Each row was made from one small tree. The marks that hang from a mark follow it in brackets, in alphabetical order. Every link used is in the known rows. Write each row's tree.
Known rows:
bapi[purepuz]: -36.1; -2.1; -11.4; -5.6; 13.4; -9.9; -21.2; 11.3; 28.6; 24.7; 30.0; 15.4; -11.2; -8.8; -43.0; 0.6; 29.6; -2.3; -2.5; 10.3; 21.7; -4.4; 36.3; -13.9
nelu[purepuz]: -7.8; -15.6; -9.0; 14.6; 8.9; -12.9; -1.4; -9.6; 8.4; 2.8; 20.7; 17.4; -7.7; 1.2; -8.2; -14.1; 25.6; 7.5; -21.3; 3.3; -12.6; -45.9; 31.7; -3.2
bida[bapi[nelu] mulub[purepuz]]: -13.1; -15.6; -5.7; 8.7; -9.2; -25.6; -31.2; 19.7; 36.0; 8.5; -2.0; -1.1; -26.9; -4.8; -50.3; -16.9; 43.7; 6.1; 36.1; 5.8; 19.9; 2.4; 33.6; 60.3
bida[bapi[purepuz[mulub nelu]]]: -13.4; -27.5; -21.7; 4.1; -16.8; 12.8; -6.0; 5.1; 23.8; 8.3; 12.4; -8.6; 2.6; -10.6; -52.5; -22.6; 19.2; 4.6; 4.5; 7.7; 5.7; -21.3; 23.2; -10.2
purepuz[bapi bida[mulub]]: -23.8; -35.7; -10.4; 16.0; -1.6; 13.0; -11.6; -7.6; -21.3; 5.1; -6.6; 1.8; -20.7; 2.6; -24.3; -14.5; -2.4; 10.5; -20.5; -9.4; -8.5; 5.1; 18.4; 17.0
dage[nelu[purepuz]]: -3.2; -10.0; -5.0; -4.4; 1.1; -17.6; 0.3; -5.1; 12.3; -7.9; 6.0; 8.5; -13.1; 7.3; 5.6; -12.3; 4.9; 4.0; -23.5; 4.1; -22.7; -43.7; 33.5; -10.1
purepuz[bapi[bida]]: -27.0; -5.1; 0.2; 13.7; 13.0; 24.9; -17.6; 4.7; 3.9; 25.5; 5.6; 13.6; -6.4; -3.6; -29.0; -1.7; 14.0; 1.6; -21.7; 11.3; 14.8; 13.9; 26.8; -14.0
bida[mulub[bapi purepuz]]: -6.9; 5.9; -1.9; 4.4; 3.4; -27.5; -34.1; 6.3; 2.6; -0.8; 11.3; -7.3; -27.1; -13.4; -35.1; -21.3; 36.7; 28.8; 10.3; -18.2; 44.6; 16.1; 24.0; 40.5
bapi[mulub[bida purepuz]]: -12.8; 28.7; 13.9; -2.5; 9.6; -16.5; -29.4; 25.2; 19.4; -9.1; 28.7; 1.9; -14.4; -19.6; -27.0; -21.5; 31.4; 15.2; -3.1; 15.3; 39.0; 27.8; 14.3; 13.6
dage[nelu[purepuz[bapi mulub[bida]]]]: -2.3; -19.2; 6.5; -3.3; -6.0; 19.9; 16.1; -2.3; 0.0; -19.9; -13.0; -7.1; 1.7; 2.9; 8.0; -31.4; -14.8; 6.2; -32.8; 5.2; -34.6; -22.7; 32.6; -28.1
mulub[bida purepuz]: -9.6; 23.1; 11.8; -8.8; 4.6; -21.8; -15.1; 9.5; 11.6; 10.9; 24.9; 4.9; -12.4; -4.3; -13.8; -25.0; 26.3; 13.1; -7.0; 9.5; 21.6; 17.2; 35.3; 22.7
bapi[nelu purepuz[bida mulub]]: -55.8; 7.3; -7.4; -19.7; -6.4; 13.8; 2.9; 15.0; 32.0; -6.8; -6.3; -3.6; -0.5; -15.3; -60.5; -3.6; -7.3; -21.0; -1.8; 26.7; 16.9; -6.0; 42.8; -24.8
dage[nelu[purepuz[bapi[mulub[bida]]]]]: -3.0; -3.3; 10.1; -4.2; 3.6; 1.7; -3.0; 14.4; 9.2; -27.7; -1.2; 0.9; -11.1; -6.7; 1.1; -18.4; 0.0; 9.2; -26.7; 7.7; -19.3; -11.7; 16.9; -21.7
mulub[bida]: -12.2; 3.5; -4.0; 3.2; 8.7; -7.5; -27.4; 6.0; 7.2; 29.3; 28.0; 25.6; -7.1; 9.6; -11.9; -10.0; 19.6; 8.0; -19.8; 9.2; 15.1; -4.7; 31.2; 13.3
bida[mulub purepuz]: -13.2; -29.2; -17.5; 34.0; 13.1; -19.6; -19.8; -3.2; 18.3; 23.2; -1.9; 19.0; -26.0; 4.9; -9.7; -7.0; 54.2; 10.5; 15.6; -7.5; 4.8; -9.5; 10.4; 36.9
mulub[bida[purepuz]]: -15.2; 4.4; -2.7; 13.5; 12.2; -18.3; -14.4; -0.3; 18.6; 25.2; 11.3; 23.6; -12.6; 5.9; -0.4; -7.3; 40.0; 4.8; 0.4; 7.4; 8.5; -3.2; 18.0; 9.3
bida[bapi purepuz[mulub nelu]]: -2.7; -36.4; -20.3; 31.6; -16.5; 8.6; 6.6; -15.8; 13.2; 3.1; -11.7; -7.8; 0.9; -5.8; -20.7; -25.4; 33.6; 6.6; 13.8; 1.5; -7.6; -31.5; 3.3; -4.2
bapi[bida mulub nelu[purepuz]]: -24.5; 33.0; 3.3; 4.2; 10.1; 1.3; -18.9; 32.2; 47.7; -19.2; 2.6; 17.0; -6.9; -18.2; -43.5; 4.5; 26.4; -8.9; -5.8; 38.3; 23.4; -14.8; 18.8; -4.2
teko[nelu[purepuz[bapi mulub]]]: -12.6; -43.2; 0.8; 29.1; -2.1; 41.1; 32.8; -14.0; -11.8; -27.5; -5.4; -13.9; -16.7; -2.8; -3.8; -42.7; 17.0; 20.3; -19.5; -0.3; -30.6; -37.9; 36.8; -51.1
teko[nelu[purepuz[bapi bida]]]: -16.4; -28.5; 0.4; 17.0; -5.7; 18.9; 32.4; -18.3; -22.2; -30.7; -7.4; -10.6; -28.8; 0.5; -2.6; -30.0; 6.6; 19.3; -24.6; -2.5; -33.3; -36.1; 30.0; -40.3
teko[nelu[purepuz[bapi[mulub] bida]]]: -18.5; -21.2; 4.3; 20.5; -3.6; 21.9; 21.8; -4.5; -14.0; -46.2; -3.9; -14.1; -31.5; -11.1; -12.5; -29.3; 11.4; 20.7; -20.4; 2.4; -20.9; -25.8; 15.4; -45.3
bapi[mulub[bida] nelu purepuz]: -43.3; 34.9; 1.8; -20.2; 14.6; -5.9; -34.3; 52.2; 58.8; -4.5; 20.2; 16.8; -11.6; -23.9; -61.0; 6.1; 31.0; -13.1; 11.4; 36.1; 42.1; 20.1; 27.0; -10.5
bapi[mulub nelu purepuz[bida]]: -56.8; 26.9; -4.3; -20.7; 6.6; -5.5; -21.1; 36.8; 44.2; -18.9; 6.5; 4.0; -15.0; -28.6; -71.9; 11.1; 10.9; -16.7; 7.0; 32.0; 37.1; 8.8; 21.1; -21.2

Which tree is each row?
-9.3; 4.7; 7.4; 0.8; 3.6; 8.7; -4.1; 14.6; 16.0; -24.4; -7.9; 0.8; -10.7; -8.2; -10.3; -9.5; 1.3; 5.1; -24.9; 15.0; -9.6; -10.3; 13.6; -26.9	dage[nelu[purepuz[bapi[bida mulub]]]]
-31.6; 7.4; -15.6; -8.1; 8.2; -16.6; -41.7; 28.3; 34.1; 6.8; 5.0; 9.3; -22.4; -13.9; -62.3; 3.4; 33.8; 5.7; 19.3; -3.5; 45.3; 6.9; 33.3; 19.2	bida[mulub[bapi[nelu purepuz]]]
-18.2; -43.4; -12.0; 37.8; 14.6; 0.9; -10.8; -3.9; 8.1; 15.3; -13.6; 9.9; -24.5; -2.5; -10.6; -11.4; 46.8; 10.1; 11.8; -13.4; -5.8; 5.4; 9.0; 17.2	bida[mulub purepuz[bapi]]
-3.4; -3.1; -1.7; -4.7; -7.8; -2.9; 1.2; -7.7; 2.7; -26.5; -7.4; -7.7; -3.4; -3.9; -6.3; -22.7; -6.5; 13.2; -23.3; -4.7; -2.5; -39.7; 31.5; -26.2	dage[nelu[purepuz[mulub[bapi]]]]
0.4; -34.1; -15.3; 20.2; -18.2; -23.7; -6.3; -13.1; 0.3; -4.6; -3.1; 6.7; -20.2; 12.8; -21.5; -21.8; 15.7; 17.5; -6.9; -6.1; -21.2; -45.8; 15.5; 42.2	nelu[purepuz[bida[bapi mulub]]]
-7.8; -2.5; -3.3; -11.4; -10.3; -20.4; 8.8; -11.2; -2.1; -18.9; -4.5; 2.1; -16.2; 8.4; 4.9; -11.4; -15.1; 4.6; -30.7; 4.9; -28.1; -43.5; 27.6; -8.9	dage[nelu[purepuz[bida]]]
-7.0; -1.9; 3.9; -3.0; 2.4; 5.9; 4.9; 2.2; 9.2; -8.3; -10.1; 3.8; -9.4; 2.6; 0.2; -10.0; -3.1; 2.6; -28.9; 8.5; -24.1; -19.9; 28.1; -21.6	dage[nelu[purepuz[bapi[bida]]]]
-36.5; 17.6; -2.0; 14.2; 5.9; 15.1; -3.9; 12.4; 44.9; 11.1; -22.6; 12.3; 1.0; -6.6; -33.2; 3.9; 28.8; -18.5; 11.1; 34.0; 23.1; -2.6; 25.8; -7.1	bapi[bida[purepuz[mulub]] nelu]
-20.6; 40.3; 12.7; 4.6; 10.1; -7.1; -29.6; 25.6; 29.2; -3.7; 19.3; 1.2; -13.1; -25.1; -43.8; -10.0; 31.6; 9.1; -2.0; 25.3; 52.3; 30.8; 10.5; 9.8	bapi[bida mulub[purepuz]]
-15.4; -39.6; -1.7; 22.1; 1.7; 31.3; 18.8; -14.0; -5.5; -15.0; -1.5; -4.0; 5.5; -9.8; -13.0; -31.6; 6.7; 6.1; -28.3; 0.1; -25.0; -32.7; 32.3; -33.2	nelu[purepuz[bapi mulub]]
-2.6; 12.4; -6.9; 13.1; 8.2; -4.1; -15.4; 14.7; 17.5; -7.7; 12.5; 10.0; -8.5; -14.8; -10.6; -12.5; 37.0; 10.8; -2.8; 12.6; 15.3; 1.3; -7.3; -0.7	bapi[mulub[bida[purepuz[nelu]]]]
-29.3; 24.0; 2.0; -2.5; 12.4; -1.0; -37.8; 37.4; 34.7; -2.1; 17.3; 20.5; -8.8; -13.3; -39.6; 2.5; 24.8; -6.3; -2.0; 29.8; 36.5; 7.0; 23.2; 3.7	bapi[mulub[bida] nelu]
-8.7; -14.9; -18.8; 1.8; -21.6; 30.2; 18.0; -18.4; -24.3; -14.1; -3.0; -15.6; 8.1; -4.6; -18.6; -28.8; -23.1; 4.7; -38.3; 5.5; -9.6; -27.8; 17.0; -15.3	purepuz[bida mulub nelu]
-3.6; -18.5; -3.4; 1.6; -6.5; 2.6; 11.1; -8.4; 9.1; -15.4; -2.9; -1.5; -3.0; 3.9; 3.5; -23.4; -4.8; 4.2; -26.5; 6.6; -24.8; -45.5; 33.3; -20.1	dage[nelu[purepuz[mulub]]]
-32.3; 41.6; -1.8; -7.3; 8.0; -4.8; -39.5; 18.2; 26.0; 10.1; 1.2; 15.5; -9.2; -10.8; -51.4; 13.9; 18.4; -1.3; -0.4; 14.6; 59.0; 5.2; 32.9; -2.2	mulub[bapi[bida nelu]]
-13.9; -24.6; 2.9; -4.0; -15.1; 20.3; 27.8; -15.0; -13.1; -34.2; -25.2; -17.3; -3.0; -0.9; -0.1; -27.2; -32.6; 2.0; -37.4; 1.7; -40.8; -31.5; 28.0; -35.4	dage[nelu[purepuz[bapi bida mulub]]]
-25.6; 19.9; 18.3; -14.0; 7.0; 1.0; -4.2; 21.2; 16.4; -4.2; 2.7; -6.2; -10.3; -15.6; -26.1; -21.3; 17.2; -1.6; 1.4; 15.9; 13.2; 31.9; 42.1; 0.5	mulub[bida purepuz[bapi[nelu]]]
3.8; 11.3; 7.2; -12.6; -2.3; 9.5; 10.5; 7.4; -9.2; -10.7; 8.6; -19.0; -3.9; -14.9; -8.6; -36.4; 11.4; 15.5; -15.7; 2.7; -4.0; 23.1; 25.1; -2.2	mulub[bida purepuz[bapi nelu]]
-2.1; -2.4; -2.9; 10.1; -8.9; -13.4; -23.7; 13.8; 16.4; -14.2; 19.0; -14.8; -13.1; -23.8; -44.6; -23.4; 35.3; 16.2; 11.7; 7.4; 26.8; 0.3; 4.9; 11.9	bida[bapi[mulub[purepuz[nelu]]]]
-17.0; -37.5; 1.4; 21.3; -13.9; 39.5; 42.3; -20.9; -22.9; -38.4; -16.9; -21.3; -17.9; -1.7; -4.8; -43.2; -3.0; 18.4; -27.0; -0.5; -36.0; -36.9; 31.4; -50.3	teko[nelu[purepuz[bapi bida mulub]]]
-22.9; -0.8; -13.0; 18.1; 10.7; -24.0; -30.7; 9.1; 26.7; 1.8; -17.6; 9.9; -25.9; -8.5; -31.3; 2.6; 50.1; 7.4; 30.5; -10.2; 34.2; -1.4; 13.6; 26.3	bida[mulub[bapi[nelu]] purepuz]
-7.8; -30.5; -3.9; 27.6; -4.7; 23.5; 25.8; -13.6; -1.8; -21.2; 4.5; -5.3; -17.7; 3.0; -2.5; -40.2; 23.6; 19.9; -17.3; 4.1; -21.3; -50.4; 38.9; -33.8	teko[nelu[purepuz[mulub]]]
-42.8; -6.0; -9.7; -7.9; -6.9; 12.5; 2.1; -0.6; 11.8; 1.6; 7.0; -3.4; -1.8; -9.2; -46.8; -14.2; -4.8; -2.7; -15.4; 13.5; 12.9; -5.5; 32.0; -22.5	bapi[purepuz[bida mulub]]
-16.4; -33.0; -20.0; 20.5; -4.9; -12.6; -42.2; 15.8; 31.9; 25.5; 0.6; 18.1; -22.3; 7.4; -48.3; -3.8; 38.3; 0.8; 23.7; 5.5; 14.0; -17.0; 29.2; 51.4	bida[bapi[nelu] mulub]
-9.8; -15.0; 4.4; 2.4; 6.5; 2.8; -2.6; 8.9; 8.4; -28.9; -2.4; -3.0; -12.9; -12.2; -6.5; -14.4; 2.6; 6.5; -22.7; 4.4; -19.2; -20.4; 17.2; -31.7	dage[nelu[purepuz[bapi[mulub]]]]
14.2; -26.2; -16.8; 13.5; -17.3; -18.7; -17.0; 3.6; 9.2; 5.1; 6.8; -12.7; -22.1; -3.4; -31.2; -33.7; 38.0; 24.2; 18.8; -8.4; 3.9; -5.7; 14.4; 57.4	bida[bapi mulub[purepuz[nelu]]]
-2.9; -12.0; -8.4; 15.4; -12.8; -7.3; 8.2; -13.4; -17.0; -31.5; -7.1; -8.9; -38.4; 5.3; -9.4; -30.5; 18.0; 35.4; -9.9; -15.2; -4.9; -38.6; 22.5; 0.3	teko[nelu[purepuz[bida[mulub[bapi]]]]]
